What can hang from each mark:
domo: daveped dize doti retur roke zufu
retur: dize
zufu: fenur
dalutok: dize
doti: domo
zosiv: dize domo fenur
fenur: dize feru retur zosiv
daveped: domo rulomev
roke: domo
feru: domo
dize: domo fenur retur roke
rulomev: daveped dize

Each row was made from one small tree. Brackets hold a mark, then the marks that hang from it, in alphabetical order. Every link used is in the known rows. Write each row's tree.
Known rows:
[daveped [domo [dize fenur] doti retur roke] rulomev]: [-17   7 -18 -14  15   7  -1  -9  34  12  21  18  19   4 -58 -36  -5   1
  34  21 -10  13  13   1  16  12  15 -11 -15 -18  14   4 -34]
[fenur dize feru]: [  8  -8  24 -27   5  -1 -15  36 -15 -19   0 -24   5   2  29  31  -2 -24
 -46 -35  10 -20  -5 -12 -29   2 -10 -14 -10   0  11 -23  12]
[doti [domo [dize [fenur zosiv]] retur roke zufu]]: [-12  23  -5  -4 -30  -3  38 -41   0 -17 -45  30  30 -12 -28 -13  -8  20
  -3 -14   2  11 -25  56 -12  36  -8  33 -24   1  23  -7  -7]
[rulomev daveped]: [-18  14  10 -31  39 -62 -14   9   0  42  30 -47 -52  51 -43   8 -37 -11
 -48 -11  16   0  10 -26   1 -48   2 -41  21   9   9  -4  15]
[daveped [domo retur roke]]: [-22  20 -27 -14  25 -25  -6  -8  15  18  -7  -6 -29  13 -21 -13  -4  13
  -1 -17 -19  13   5  -7  -9   2   6  -6  10  -1  25  16  10]
[zufu fenur]: [ -4  13 -12 -27   6 -51 -27   7   8  -1  19 -35 -29  38  -8 -11 -10  14
 -24 -24  12  -5  -4 -32 -34 -41  -4 -25  18   9  -3   0   3]
[roke [domo dize retur [zufu fenur]]]: [-24   8 -24  -9 -26  22 -11 -62  29   1   1  21  -1  -8  64 -21   1  38
  -3  23   7  27   5  20 -21 -10 -22 -13  -2  -9 -60 -16  -4]
[roke [domo daveped dize doti retur zufu]]: [-18  20  -1  15  15  45   9 -61  34   3  11  24  14 -20   5   8  14   1
  25  30  -1  10  14  13   7  -7 -21 -26   0 -44 -48 -51   4]
[zufu [fenur retur [zosiv dize [domo roke]]]]: [  1   7  -6 -10 -52 -28   5  34  -4 -20 -21  -3  19   0   0  -8 -15  12
 -20   8 -28 -36  -3  -3 -43   7 -14  45 -43   4  12  17   6]
[dize domo fenur]: [-14 -18  -3  -6  -9 -15 -24  -4  13  18   9 -14 -26  35   3 -35 -25  10
  -9 -29  14  32  -1  -4 -21 -19   8  -7  39  39   8  25  -5]
[roke [domo retur]]: [-36   5  -4  -6   2  -7 -14 -29  18  34   0 -13 -46   4  35  -7  -9  20
 -10  -8   2  15   9 -13 -19  -7 -12 -20  30 -12 -36   6  19]
[doti [domo dize retur roke]]: [-35  12  -6 -12   6 -13  26 -35   0 -21 -23  -9   6  -6 -42  -6 -23   8
 -12 -21   2  22  11  33 -28  27   0  17  -3  -9   2 -23   0]
[dalutok [dize retur]]: [ -5  -8  -8  13  41 -16   3  -6 -25   6   8 -27 -35  28   5  15  -1  17
 -28 -20  34  -8   1 -17   5   2   3  -6  48  19 -19   8  22]
[feru [domo daveped [dize fenur retur] doti roke zufu]]: [ 49  -2  23  25  13  62  31   2   1 -21 -12  32  50 -42 -45  -2  26   1
  26  17  -5  11  -8  20  19  12  -4  -5 -18  -9  35 -26 -37]
[fenur dize]: [  7  -1  15 -10  11 -13 -21  12 -14  -7   6 -36 -10  30  -6  20   4  -7
 -48 -20   1  -9   8 -18 -39  -4 -14  -9   2   0  -6 -36  17]
[zosiv [fenur [dize retur roke] [feru [domo daveped doti]]]]: [ 52 -45  46  13  -8  75  19  55 -18 -17 -21   7  45 -61  23  27  12 -18
  14  20 -26 -26   7   6  25  30  11  40 -30   7  28  -5 -18]
[retur [dize [domo [daveped rulomev]] [fenur feru zosiv] roke]]: [ 14 -53  22  19 -39 -26 -12  30 -10 -16  11   7  19  21  -2  -1  -9 -30
  36   5  17  -3  20  27  38  19   7  15 -40  28  20  38  -2]
[dize [domo doti retur] [fenur feru] roke]: [  2 -19  -3   8 -22  18   6   0   8  -6  -8  40   2 -33  39 -34  16  17
  54   1   4  12 -12  31  24  12  22  25  24  14   2  43 -29]
[retur [dize [domo doti] [fenur feru zosiv]]]: [-12  -5   3   8 -35   8  -5  50   2 -23   2  22  19  -2   1  -4  -4 -16
  12 -24  -6  -3   7 -13   0  24   4   7 -24  17  37  14 -18]
[zosiv [domo [dize [fenur feru]] doti retur roke]]: [-20  15   4 -19  -5  45  26 -11  23 -38 -24  38  41 -57  16 -17   2  33
   2   2 -19 -14  10  28 -24  23  -1  10  -9 -12  13 -12 -37]
[daveped domo [rulomev dize]]: [-21   0 -17 -26  45 -36 -52   2  -2  56  42 -60 -33  64 -27  -3 -36 -32
 -11   8   9  25  47 -17  16 -27  25 -16   1  22  -1  19  26]
[domo daveped dize retur roke zufu]: [ 16  17 -19   3  23   0  23 -65  14 -27 -13  19  26 -13 -22  13  15   4
   3   8  20  14  -4  57  -4  -5 -25  -6 -20 -22   0 -65  -2]
[doti [domo [daveped rulomev] [retur dize] roke zufu]]: [ -9   0  -7   2   4 -39   7 -44  -5   7  -5   1  24  28 -71  21 -11 -29
  12  15   3  26   3  32  26  -2 -11 -18 -16  -9   2 -16   6]
[daveped [domo [dize retur roke] doti] rulomev]: [ -7 -20   7   3  31   2  -5  -6  -4  20  46 -14  -4  16 -39 -13 -15  -7
  20  38 -11  -5  31  -9  41   2  30 -11   6  -4 -14  18  -1]
[domo retur]: [-11  17  -9 -18  22 -40  -2 -24   3  19  -2 -23 -31  14  13   0   0   8
 -18 -19  17  14   2   1 -23 -14  -9  -8  29  -1   0  -6  16]
[doti domo]: [-35  12  15 -16  22 -42  -3  -7 -10  18   0 -50 -31  40 -41   8 -39 -15
 -37 -42   1   8   3 -23 -25 -15   8 -14  34  10   6   6  27]
[roke [domo doti [retur [dize [fenur feru zosiv]]] zufu]]: [-16  20  -6   8 -43  36   4  -5  16   7 -15  56  14 -36  52   5  23  12
  18  10 -16 -10 -14  -4  14  26 -18 -10 -22 -20 -11   5  -9]
[zosiv dize]: [-15  10  -3   3  30 -26  -7  -3   0  16  32 -35 -24  34  -8   2 -20 -14
 -59 -19  19 -10  21 -34 -47 -28  -9  -7  10  17 -25 -30  27]
[roke [domo [retur dize]]]: [-38  -5 -12   4 -13  -1 -20 -27  10  19   2  -6 -31   3  40   1  -4  19
 -12   5  -8  20  34 -12 -21  14 -19 -16   6  -4 -46  -4  14]
[zosiv [domo doti roke]]: [-24  29   1  -3  30   0   3   5   7 -13  -9 -12 -15  -2 -41   5  -3  17
 -30 -11 -38 -21   1 -34 -28 -21   6 -23  28 -15  11 -18  -1]
[dalutok dize]: [-16   7 -14  13  48 -25  -6  -6 -13  -3   8 -39 -40  41   1  17   1   1
 -37 -33  35  -1   3 -36 -13  -9   1 -13  41  10 -25 -12  25]
[fenur [dize retur] feru zosiv]: [ 23  -8  40 -21 -21  -6  10  61 -34 -18 -15  -2  16 -12  21  36   2 -14
 -29 -29   7 -47 -16  10  -6  31 -11  17 -33  -1  45   5  20]
[feru domo]: [  6   3  24   2  29  -9  -4  26  -9  13  -8 -44 -27  12   8   6  -1 -19
 -30 -27   7  30  11 -37 -23 -13   4 -12  19  13  22   7  14]
[daveped [domo doti [retur dize] roke] rulomev]: [-24  13 -31  -1  20 -19 -15   8  15  16  24   6   0  20 -66  -6   4 -16
  26  23 -29  14  22 -28  26   8  12 -25 -15 -20  11   3 -14]

Write each row's tree:
[ 28  -6  13   9 -12  10   4  40  -1 -40  -1  15  36 -34  22   6  38 -12
  54  17  -5   0  24   0  18  10   2  11 -40  -8  10  14 -27] | [zufu [fenur [feru [domo daveped doti [retur [dize roke]]]]]]
[ 26 -11   3 -12 -53 -36   7  50 -20 -21  -8  -2  14 -15  45   4  -5 -13
   0  -3   6 -48 -16   3 -13  13  -5  50 -48   6   8  30  10] | [zufu [fenur feru retur [zosiv [dize roke]]]]
[ -2  11 -10  -2 -61  20 -11  27   3  -8 -11  30  16 -27  46  18  10  -5
  14  14 -32 -22 -26 -28  11  12 -17 -13 -33 -28 -10   8  -5] | [roke [domo doti [zufu [fenur feru [retur dize] zosiv]]]]
[-18   4  -2  22   6   7  -2 -27   4  16   0   4 -43 -17  19  -7  20  28
  22  17 -16  -7   4 -12   7   3   6  -4  31 -27 -52   5   8] | [dize [roke [domo doti retur]]]
[-15 -27 -18  46  25  -7  -5 -17 -20 -15   2 -20 -43  36  19  -4   8  11
   1  -9  27  22   9  -3  12   3  21  22  47  31 -45  17  20] | [dalutok [dize domo roke]]
[  6   8  23 -28 -12 -33   1  43  -1   3 -11  -8 -11   4  17   2 -15  -7
 -25 -55  23 -34 -27 -13 -14   0  -3  -5  -6  12  54  26   8] | [dize [fenur feru zosiv]]
[ 11  -5  -6  13   7  41   5 -32  -1  11  15  28  14 -11   6 -23   7  32
  16  31 -23  -8   6  14  28  12  17   5   9  16  -7  15 -12] | [daveped [domo [dize fenur retur roke] doti zufu]]
[ -3 -22 -12  42   2  20 -11 -41 -10  10  -7   7 -38  16  54  -8  19  43
 -10   6  20  -4 -15 -10  16   7   4   0  43  21 -71  24  11] | [dalutok [dize fenur [roke [domo zufu]]]]
[ 48  -5  11 -13 -27  32  13  44 -10  -1 -44  22  28 -54  31   3  14 -18
   9 -14 -14   4 -53  -8  10  17   0   0  -3  -2  57  23 -34] | [dize [fenur [feru [domo doti roke zufu]] retur]]
[ -4  16  -2 -10 -32 -16  26  16 -16 -14 -16  25  24  -4 -30   3 -22   2
 -20 -18  -3 -28 -40  14  -3   2   1  18 -28  14  24  20   5] | [doti [domo roke [zufu [fenur feru [zosiv [dize retur]]]]]]
[ 18  -1 -12  23  18  15  10 -15   1  -1   7  28   5   0 -67   2   7  -1
  33   8  -9  13 -27  18  36 -25   5 -25  29  -6  21 -14  -9] | [dize [domo daveped doti roke zufu] retur]
[ 32  30 -38 -11 -16 -14  -2   3  -1 -16 -15  16   8 -11 -33   2  23  11
   8   8 -26 -12 -59 -19  -2 -24  -8 -20   4 -29  14 -22 -26] | [domo doti roke [zufu [fenur retur]]]
[ 43 -42  36   6 -17  77  17  56 -24 -13 -27   9  32 -65  46  18  11  -4
  -5  16 -31 -20  -1  -3  14  35  16  44 -20  15  22   2 -23] | [zosiv [fenur [dize retur roke] [feru [domo doti]]]]
[ 34   8   0  22   9  28  26 -68  13 -19   2  40  42 -27  -3  -7  40  17
  48  39  12  -6   3  56  23   4 -11  12  -9 -20 -23 -40 -20] | [domo daveped [dize fenur roke] doti retur zufu]
[  8  17  11  19  31  39  21  29   1 -36 -12  -9  10 -30 -43   2  16 -12
  -8 -13 -12  19  10 -28 -22  14   8  -4 -13 -22  22 -42 -24] | [feru [domo dize doti roke]]
[ 24   3  -7 -24 -25 -28 -19  19 -27  22 -20 -35  -6   9  12   1 -12  -3
  -5 -10  10  -7  12  27 -13  24  -2  46 -25  19  27  14  12] | [rulomev [dize [fenur retur zosiv]]]
[-30  22  20   8   4 -21  10  14  -2   4   2 -22  -7  25   3   7 -24  -4
 -60 -11  -8 -33  27 -20 -49  -9  -9  25 -15  16   0  -3  41] | [fenur [zosiv dize domo]]
[ 15 -12  -8  32  14 -11   1 -49   7  15  18  21   3  18 -23  -6  24 -21
  65  48  12  32  -7  36  60 -32  12  -5  24 -11 -24   2   0] | [dize [domo [daveped rulomev] doti retur zufu] roke]
[-14  25 -29  11   9   8   2 -38  16  13   1  23  -8   6   7 -12  15   1
  20   6   0  45 -18   8   7 -26   3  -8  40  -2  -7 -11  -3] | [dize [domo doti retur zufu]]
[  4 -11  -5 -18 -61 -23  -1  57  -2 -16  -4   3  21  -3  39  -9 -24 -27
   6 -12   8 -13 -12   3 -19   6  -4  44 -43  16  22  34   5] | [zufu [fenur feru retur [zosiv [dize domo]]]]
[ 43 -34   9 -28 -54 -13 -18  41 -29 -35 -17 -11  22 -18  60  13  13   0
   2   5  -9 -29 -16  15 -12  19  -7  29 -31   1  -5  16  -9] | [zufu [fenur [dize roke] feru retur]]
[ 25   9  15  36  24  46  21 -12 -14 -21 -10   1  12 -27  17   7  33  -7
  -5  19  -7  25   6  -7   4   2   9   7   0  -5 -13 -31  -8] | [feru [domo [dize roke] doti zufu]]
[-16 -10   5   0   7   9  -7 -71  30  27  20   2   5  11  17   4 -11 -13
  10  36  27  28  17  29  17 -19 -22 -34  -3 -26 -52 -28  16] | [roke [domo [daveped rulomev] dize retur zufu]]
[-27  20 -11 -17  39 -28 -16   0  24  50  36 -15 -18  35 -41 -12  -9 -25
  24  16  -9  14  14 -34  25 -21  18 -30  20 -19   8  23   6] | [daveped [domo doti retur] rulomev]
[ 15  15  12  26  11  26  28  70 -10 -34 -32  19   9 -24 -10   9  30  -9
   9 -41  18 -23 -33 -36  13  38  14  18 -11  -5  45  22 -17] | [dalutok [dize [fenur [feru [domo doti roke]] zosiv]]]
[ 17 -32  17  24   3   4  -5 -44 -17  30   6   1 -33  -2  23  11   4  26
   7  26  -1 -13  -5  20  35 -15  -5 -19  32   2 -42  18  29] | [dize retur [roke [domo daveped zufu]]]
[ -7 -27  -4  23   7  47  12   4  21  21  34   7  19  -2 -35 -13 -37 -16
   2  23 -11  -5  28  -5  -2 -17   8  29   3  28  -7 -24  -6] | [zosiv [dize [domo daveped doti] retur] fenur]
[  6 -15  -6 -27  32 -41 -33  -5 -27  46  35 -54 -29  41 -22   6 -28 -13
 -19  13  34  13  29  12  16 -26  13 -14  16  20  -8   4  17] | [daveped [rulomev [dize retur]]]
[ 26 -20   7 -11 -25  24  -8  53   2 -49  11  29  43 -16 -35  -1  12  -3
  40   0 -10 -18 -13  15   9   2   2  -3 -26  -9  24  -2 -34] | [zufu [fenur [dize [domo daveped doti roke] retur] feru]]
[-18  10 -18 -23 -27   6 -17 -29  25  17  -6  24 -15 -13  81  -8   2  24
   1   3   7  12 -24   1  -4 -24 -15 -28  12  -6 -33  18   2] | [roke [domo retur [zufu [fenur feru]]]]
